What can hang from each mark:
J: A G
Z: A G
X: W Y
W: X
S: P
Y: X
M: G
B: G
P: B F S
A: B C M
V: P X
F: L P
C: A G
G: B U

Each row was made from one small tree. The marks that hang from a mark follow it in brackets, in alphabetical order. Every link used is in the known rows. Write each row's tree.
In the rows, 128 means zero.
Known rows:
P{B F S}: [135 162 158 123 129 112  87 136 163 111 119 124 129  97  92 137 116 104
 151 112 154 120 124  87 129 109 149 171 143 112 114  65 126 117 133 170
 128 133]
P{B{G{U}} F{L}}: [154 168 167 160 188 147 110 126 186 138 125 136 114  89 121 134 112 124
 141  90  93  99 122  53 159 125 145 138 137 123 114 103 122 115 137 157
 119 135]
S{P{B}}: [164 140 156 133 125 135 108 118 151 121 121 126 129 122 193 116 133 119
 150 135 133 123 131 101 128 122 130 122 142 133 124 155 128 106 125 139
 141 118]
S{P}: [159 121 131 135 122 143 141 117 142 130 121 122 128 125 229 111 145 127
 150 139 119 130 136 126 132 128 126 112 135 138 129 137 127 108 127 123
 137 115]
S{P{B F{L}}}: [202 158 161 134 140 141 112 125 155 106 123 121 127  83 178 121 106 113
 169  94  95 122 139  87 139 117 180 125 142 134 117 130 124  84 141 156
 134 120]
Z{A}: [142 134 130 126 119 143 135 123 135 135 123 131 132 101 135 127 122 143
 135 124 104 118 130 105 119 134 114 125 124 128 134 124 131 130 124 131
 124 177]
F{P{B{G{U}} S}}: [ 83 169 171 159 163 128 113 126 245 150 124 129 118 115 142 126 108 114
 147 112 110  97 120  54 137 119  70 171 145 115 116  81 127 133 128 154
 126 134]
B{G}: [113 133 133 164 157 126 139 116 171 142 125 132 125 120 156 127 134 128
 128 132 119 134 116 114 131 140  92 129 141 127 125 145 124 134 124 123
 134 127]
X{W Y}: [167 141 116 120 109 147 166 128 144 131 111 128 118 135 165 128 124 103
  45 135 128 111 155 137 137 142 104 131 135 114 123 139 139 110 121 126
 133 117]
V{P{F} X}: [141 154 126 121 126 119 115 140 139 122 133 131 116  95 136 126 117  49
 129 136 134 118 155 110 134 114 175 117 176 129 150 112 112 124 149 157
 128 119]
Z{G{B U}}: [119 136 153 129 188 154 105 138 149 187 129 130 138 139 166 121 141 191
 121 133 192  76 127 118 142 130 106 114 122 124 121 111 130 149 116 125
 109 116]
S{P{F}}: [158 135 137 138 122 137 136 119 151 119 116 122 127  93 215 115 140 119
 156 152 130 127 138 113 145 123 161 113 143 131 123 112 116  95 143 141
 133 118]
F{P{B}}: [ 92 164 155 127 120 113 101 122 188 117 136 126 131 113  84 126  86 110
 145 138 101 121 131  91 122 118 142 141 141 125 124 149 128 125 135 146
 130 130]
G{B U}: [125 126 156 123 175 144 112 130 134 167 126 134 117 142 159 124 153 154
 123 130 126  81 139 117 149 126 114 117 112 125 119 117 131 152 119 124
 108 124]
Y{X}: [161 115 123 132 128 153 138 134 116 131 164 129 107 140 128 137 132 111
 136 130 147 155 125 137 119 123 126 119 129 139 134 148 123 138 126 130
 132 126]
Z{A{C} G}: [127 144 136 119 152 138 130 128 125 150 128 104 154 118 157 133 109 194
 124 129 134  95 143  95 112 132 106 128 137 122 132 112 117 139 112 132
 101 173]
F{P{B{G}}}: [ 80 169 158 162 151 111 113 109 228 133 137 130 125 105 120 126  95 111
 144 137  95 123 121  76 125 129 104 140 157 127 122 165 122 130 129 142
 134 129]
Z{G{B}}: [119 137 147 127 173 130 105 132 157 165 131 124 146 128 164 126 128 179
 130 134 189  99 129 138 120 133 114 119 134 129 123 143 131 144 113 125
 120 115]
X{W}: [143 143 120 123 113 125 149 125 145 126 121 129 124 133 166 125 126 141
  84 119 145 122 137 135 140 141 130 126 134 131 116 128 132 121 124 128
 133 115]
A{B M}: [162 127 139 125 121 132  99 143 142 134 100 115 123 131 133 133 159 131
 147 136 130 118 104 103 122 125 135 128 142 130 127 130 132 125 122 134
 147 139]
J{A{B M}}: [152 119 140 125 119 121 104 132 146 125  97 110 122 145 145 131 173 141
 150 137 157 166 117 127 115 113 137 127 146 133 128 129 136 123 118 136
 148 154]
W{X{Y}}: [120 138 128 130 119 144 120 139 121 129 114 128 121 104  93 141 126  88
 119 137 132 116 144 142 127 119  96 126 128 101 135 159 137 103 123 126
 127 130]
P{B{G{U}}}: [120 149 164 161 174 144 104 124 185 156 119 137 116 132 142 127 138 132
 123 130 130 102 112  70 148 125  89 134 135 122 117 129 127 139 121 139
 129 132]
J{A{M} G}: [165 116 126 124 150 108 104 130 175 102 107 130 140 145 184 136 171 154
 145 133 127 202 123 159 110 106 139 127 132 135 135 108 143 123 125 127
 117 137]
M{G{U}}: [143 125 132 125 122 145 134 133 125 144 119 128 126 141 108 121 149 196
 121 136 169 101 114 106 146 143 123 132 125 124 127  89 126 130 132 135
 114 126]
A{M}: [157 125 127 125 152 134 109 139 154 131 109 128 125 124 166 130 148 129
 139 130 175 129 111 148 126 131 128 125 137 131 136 117 129 132 132 128
 124 133]
C{G}: [120 131 135 131 108 125 124 136 139 111 126 139 154 137 126 131 130  99
 128 133  77 124 141 116 120 126 129 129 109 123 127 141 133 143 126 131
 129 114]
C{A{B M} G}: [150 136 147 127 118 125 102 144 149 110  86 119 155 129 140 130 168 100
 145 117  96  95 121 113 107 122 126 125 133 123 121 159 143 146 120 138
 141 154]
S{P{F{L}}}: [194 140 134 134 138 144 145 121 145 112 124 118 124  80 216 119 117 120
 167  99  89 124 144 111 143 120 180 118 134 138 123 114 122  86 144 140
 129 118]
Z{A{B M} G{U}}: [173 142 148 127 139 178 102 151 158 181  92 117 141 116 163 127 151 193
 147 135 175  81  96  61 127 130 102 123 137 125 132  91 135 130 114 136
 137 184]
J{A}: [119 120 126 127 125 117 134 119 133 120 124 122 124 141 129 127 141 137
 130 134 150 176 142 156 121 116 127 130 133 133 128 129 133 124 121 130
 126 142]
P{B{G} F{L} S}: [157 170 162 154 176 120 108 129 202 117 125 125 126  77 126 142 100 108
 160  60 106 119 123  73 132 122 127 173 149 117 111  81 125 112 131 167
 130 134]
M{G}: [149 123 124 125 108 125 132 124 130 125 130 126 136 130  95 123 138 185
 123 132 166 121 120 124 126 149 135 135 140 126 129 119 126 131 131 134
 123 124]
M{G{B U}}: [141 124 151 122 157 139 117 129 138 162 125 128 124 142 138 118 163 211
 117 136 166  79 125 114 147 149 117 126 126 125 121 108 129 150 121 130
 103 120]
P{B}: [134 147 152 127 131 123  93 128 139 122 128 132 129 130  94 130 117 122
 130 122 133 122 125 102 124 121 133 134 135 125 124 145 130 128 122 145
 135 131]
V{P{F}}: [139 147 134 128 127 139 125 130 140 122 121 128 130  94 136 116 119  80
 138 139 130 128 142 112 141 113 153 121 167 121 134 144 115 111 148 155
 122 123]
W{X}: [103 143 131 134 119 120 105 132 121 129 123 128 127 100  98 140 125 130
 156 124 148 131 132 142 129 119 124 125 127 118 126 148 128 116 124 128
 128 126]
G{B}: [124 128 148 123 162 121 112 125 138 145 131 130 126 130 153 125 139 144
 129 131 125 105 138 136 130 130 126 117 125 128 121 150 129 151 117 122
 119 122]
Y{X{W}}: [181 129 114 129 113 149 159 130 133 129 157 133 104 145 167 137 130 131
  91 122 167 151 137 145 132 136 129 120 132 144 123 149 128 128 119 128
 137 114]
Z{A{C} G{B U}}: [123 144 166 114 199 155 115 132 132 188 124 110 143 131 195 126 134 220
 118 133 132  50 146  86 133 130  94 116 122 119 124 101 121 163 105 126
  81 168]
A{B C}: [123 130 150 115 119 114 119 133  93 126 121  92 129 152 109 131 138 144
 123 135  53  97 140  70 126 120 140 136 139 121 114 135 117 139 115 133
 128 138]
G{U}: [128 127 133 127 143 150 127 135 125 147 120 132 120 140 142 124 147 139
 120 131 128 105 128 110 148 121 117 125 116 123 127  97 129 129 130 130
 119 131]
C{A G{B U}}: [112 134 165 126 170 141 112 135 144 144 114 132 150 137 162 123 162 123
 120 113  90  55 152 130 133 122 105 117 106 121 114 145 142 168 116 128
 106 139]
C{A{M} G{U}}: [149 135 140 126 159 152 114 146 156 129  92 132 149 135 179 126 170 107
 134 113 126  84 131 137 130 122 105 123 118 121 129 116 143 152 132 136
 110 152]
P{B{G{U}} F S}: [122 167 169 155 171 135  97 132 205 148 113 129 117 100 137 136 138 116
 142 120 145 101 119  55 153 118 102 165 145 109 110  49 119 127 132 167
 126 135]

Write each row's tree:
[187 163 164 165 170 138 122 111 199 121 123 126 121  72 209 122 116 114
 168  94  91 124 131  75 143 126 148 127 155 133 117 148 120  92 136 152
 139 120] -> S{P{B{G} F{L}}}
[132 169 157 121 138 117 113 134 193 106 142 114 130 105  96 132  65 106
 166  50  81 114 137  88 112 114 134 179 134 124 120  96 137 116 133 156
 124 132] -> F{L P{B S}}
[146 134 146 158 167 128 112 124 185 141  86 113 127 116 175 128 174 131
 143 113 131  96 100 110 117 134  90 124 167 126 121 157 130 137 115 129
 146 167] -> C{A{B{G} M}}
[118 173 163 154 167 113 124 122 239 122 142 120 126  95 132 132  72 106
 166  55  66 119 125  74 114 127  96 178 147 122 115 111 133 123 129 152
 129 134] -> F{L P{B{G} S}}
[144 134 162 123 195 147  95 146 168 146  92 133 147 135 206 126 183 127
 134 116 123  60 139 148 133 123 104 113 115 120 122 135 144 171 120 130
 101 148] -> C{A{M} G{B U}}
[176 167 158 122 146 122  99 140 159 105 130 120 129  87  95 141  95 107
 162  53 119 116 133  87 127 112 166 174 135 119 115  65 129 103 137 172
 123 133] -> P{B F{L} S}
[170 147 133 122 144 125 134 138 148 111 130 116 127  84 127 137 101 116
 157  61 110 120 138 112 131 119 156 165 129 121 119  51 123 105 143 156
 119 131] -> P{F{L} S}
[128 145 157 117 137 156 121 139 113 174 113  93 145 136 139 127 133 203
 124 134 100  59 133  32 130 125 106 130 133 119 119  90 124 139 108 136
 118 183] -> Z{A{B C} G{U}}
[132 117 137 126 145 126 119 127 147 119 115 133 134 158 159 127 166 164
 127 137  81 173 139 121 135 100 128 128 111 128 125  87 145 125 127 126
 111 134] -> J{A G{U}}
[127 152 132 126 135 120 151 132 182 116 144 113 128 100 130 131  71 113
 166  56  64 122 143 113 115 124 127 171 126 128 125  81 133 116 138 140
 116 131] -> F{L P{S}}
[143 135 153 157 182 152 114 130 183 162  81 114 117 125 178 125 188 139
 139 118 135  75 100  87 138 131  81 125 155 124 118 128 132 141 118 131
 139 172] -> C{A{B{G{U}} M}}
[123 136 152 127  94 120 119 135 123 107 106 117 163 133  99 126 146  96
 133 112  43  89 139  90 112 121 126 129 127 122 113 167 144 142 117 138
 149 153] -> C{A{B} G}
[165 138 157 155 157 167 117 130 183 176  87 128 115 109 182 125 176 156
 146 135 101  89  93  48 137 136  76 120 141 126 129 113 130 137 116 129
 141 192] -> Z{A{B{G{U}} M}}
[161 168 120 112 111 111 137 146 170 121 121 123 113 100 193 127 119  58
  97  99 172 106 166 112 137 122 153 149 182 125 133  62 119 117 140 167
 135 110] -> V{P{F S} X{W}}
[196 126 145 122 108 166 113 139 144 156  92 118 126 123 121 122 177 214
 140 137 148  81  93  60 133 146 118 130 136 126 132  88 133 130 120 141
 131 185] -> Z{A{B M{G{U}}}}
[150 143 162 169 155 133 115 108 198 136 116 129 125 120 224 115 140 119
 151 142 118 128 118  86 130 130  95 121 159 130 120 170 123 114 116 135
 146 119] -> S{P{B{G}}}
[148 131 145 161 150 128 111 130 186 149  99 121 120 126 169 130 165 131
 145 138 121 122  92  86 125 137  98 127 154 128 123 148 124 134 117 127
 155 138] -> A{B{G} M}
[119 166 160 159 156 116  98 118 195 125 122 136 125  89 112 133 123 112
 138 142 133 129 116  75 141 125 138 136 157 119 117 137 117 122 132 155
 135 132] -> P{B{G} F}
[109 133 151 118 140 134 126 143 111 128 123 115 146 167 154 131 143 122
 111 140  41  88 163  85 143 115 120 132 102 115 121 104 124 159 124 133
  94 122] -> A{C{G{U}}}
[113 136 155 123 157 117 113 127 146 122 117 131 159 126 152 126 151 114
 125 112  88  79 157 148 115 127 115 118 118 122 116 178 142 164 114 130
 115 141] -> C{A G{B}}
[141 126 157 124 181 127 101 135 152 146 125 140 137 144 174 127 164 168
 122 134  58 104 137 107 141 112 127 117 103 125 119 110 137 148 120 121
 100 114] -> J{G{B U}}
[176 161 114 114 107 141 151 145 155 123 114 133 105 102 172 125 113  24
  48 148 136 100 176 118 146 125 151 120 184 115 144 125 123 106 138 153
 136 110] -> V{P{F} X{W Y}}
[ 97 165 157 124 122 108 102 127 200 116 135 118 132 114 104 130  90 102
 158 108 114 118 131  90 112 112 115 174 146 119 119  95 131 123 132 156
 130 133] -> F{P{B S}}
[149 159 172 168 166 152 109 114 203 146 106 131 115  96 226 115 149 120
 151 158 131 105 122  53 164 119 119 116 152 124 115 114 112 104 135 153
 133 121] -> S{P{B{G{U}} F}}
[122 168 162 156 159 113  97 126 211 126 120 129 125  87 126 138 123 105
 152 113 146 121 117  73 132 118 111 166 159 111 113  83 119 122 130 166
 133 132] -> P{B{G} F S}
[152 116 141 108 118 107 110 128 128 117  99  83 128 163 132 130 183 216
 133 147 153 147 124 112 116 131 140 139 160 127 125 113 121 137 115 140
 121 150] -> J{A{B C M{G}}}
[128 144 145 116 164 161 130 136 120 170 121 103 145 131 165 128 122 203
 116 133 140  75 140  72 133 127  98 127 125 120 129  81 122 143 114 131
  90 175] -> Z{A{C} G{U}}
[170 120 149 120 178 148  98 138 157 165 108 131 119 140 168 123 183 213
 130 137 209  80 108 136 144 147 121 121 133 127 131 101 129 151 123 130
  99 124] -> A{M{G{B U}}}
[151 169 152 116 130 109  82 150 168 115 128 128 117  95 119 133 112  33
 143 109 155 106 151  81 123 101 156 157 186 120 139  74 119 125 139 183
 136 125] -> V{P{B F S} X}
[163 156 159 136 123 131 100 118 161 111 114 124 128  95 183 117 132 107
 159 151 135 123 134  85 142 113 164 121 149 128 120 129 118  94 136 157
 135 120] -> S{P{B F}}
[122 140 177 113 168 140 121 136 127 153 123 124 149 139 186 128 149 153
 117 133  23  51 171  76 134 123 109 116  94 115 121 123 128 177 108 129
  84 164] -> Z{A{C{G{B U}}}}
[146 166 157 122 130 129  91 140 170 113 114 124 133  96 122 122 111  65
 152 109 155 118 138  86 129 101 132 162 175 110 127 103 122 115 140 180
 125 128] -> V{P{B F S}}
[143 136 155 122 180 124  95 139 167 123 102 130 154 124 190 129 169 114
 139 113 125  83 140 168 111 130 115 115 127 124 125 169 141 165 116 130
 108 144] -> C{A{M} G{B}}
[167 126 143 117 182 123 105 123 160 137 101 118 136 118 155 122 177 203
 135 111 211  80 116 175 118 151 120 121 157 128 128 143 134 155 118 131
 101 150] -> C{A{M{G{B}}}}
[115 138 152 159 159 145 133 117 154 159  98 113 121 128 139 118 167 139
 126 117  88  71 112  70 142 131  79 127 146 121 110 138 129 137 117 130
 145 168] -> C{A{B{G{U}}}}
[ 96 128 160 148 162 123 131 118 142 153 108  96 111 167 163 128 172 165
 120 146  64 127 143  62 141 115  92 130 142 123 112 115 120 144 107 129
 124 155] -> J{A{B{G{U}} C}}
[142 143 149 130 117 169 118 141 129 176 112 116 146 121 128 121 131 189
 133 132 132  78 113  43 130 127 104 123 128 125 122  98 134 126 113 137
 142 178] -> Z{A{B} G{U}}
[113 136 147 158 144 123 133 112 158 138 103 112 129 115 128 125 155 126
 131 113  88  97 116  91 120 132  90 127 158 125 113 171 130 134 113 129
 154 165] -> C{A{B{G}}}
[ 96 126 163 114 158  94 116 121 125 117 130 111 147 168 176 134 153 139
 121 142  61 133 185 139 116 111 128 124 112 120 118 158 129 167 107 128
  93 128] -> J{A{C{G{B}}}}
[155 140 155 141 162 130 119 126 169 149  96 104 125 115 192 135 159 161
 142 135  60  98 117  55 118 137  92 127 154 123 127 141 117 147 107 128
 125 192] -> Z{A{B{G} C M}}
[128 168 152 126 140 118 111 125 180 109 147 123 129 102  89 129  65 112
 155  79  62 122 136  91 120 122 159 148 132 131 125 150 132 116 138 147
 124 130] -> F{L P{B}}
[118 137 166 120 114 130 115 148  99 131 114 103 145 170 123 131 154 122
 118 145   4  72 153  41 139 113 128 132 105 114 111 116 125 155 116 135
 121 127] -> A{B C{G{U}}}
[166 122 121 124 146 129 120 126 152 118  98 117 138 119 131 125 167 185
 133 111 216 106 105 167 115 150 123 132 159 126 134 125 132 134 131 138
 111 155] -> C{A{M{G}}}
[167 121 149 118 196 145 103 130 157 158  94 122 126 131 168 118 190 213
 129 114 219  58 114 154 137 147 112 120 144 125 126 114 134 154 123 132
  94 152] -> C{A{M{G{B U}}}}
[148 134 136 126 145 126 109 140 161 106  97 129 157 124 166 130 157 100
 140 110 126 106 134 158 111 127 118 123 129 126 129 147 141 145 129 133
 119 148] -> C{A{M} G}
[171 124 134 123 120 126 109 133 141 123  88 103 137 124  99 124 177 187
 141 115 176  91  99 119 114 142 132 132 165 126 124 137 134 130 121 142
 139 164] -> C{A{B M{G}}}
[165 145 107 114 109 128 158 139 141 131 121 131 105 136 152 135 126  69
  36 135 131  99 167 134 131 143 131 126 144 121 137 109 134 125 119 127
 147 116] -> V{X{W Y}}
[140 133 160 147 187 138 110 137 163 164  92  98 111 153 200 132 179 159
 131 142  84  85 113  58 147 127  91 130 147 121 120 108 116 150 115 126
 123 143] -> A{B{G{U}} C M}
[160 124 135 113 167 140 115 143 129 142 103 104 123 159 160 130 170 212
 118 141 174  91 122 112 144 145 126 134 137 121 131  75 116 146 129 135
  85 131] -> A{C M{G{U}}}
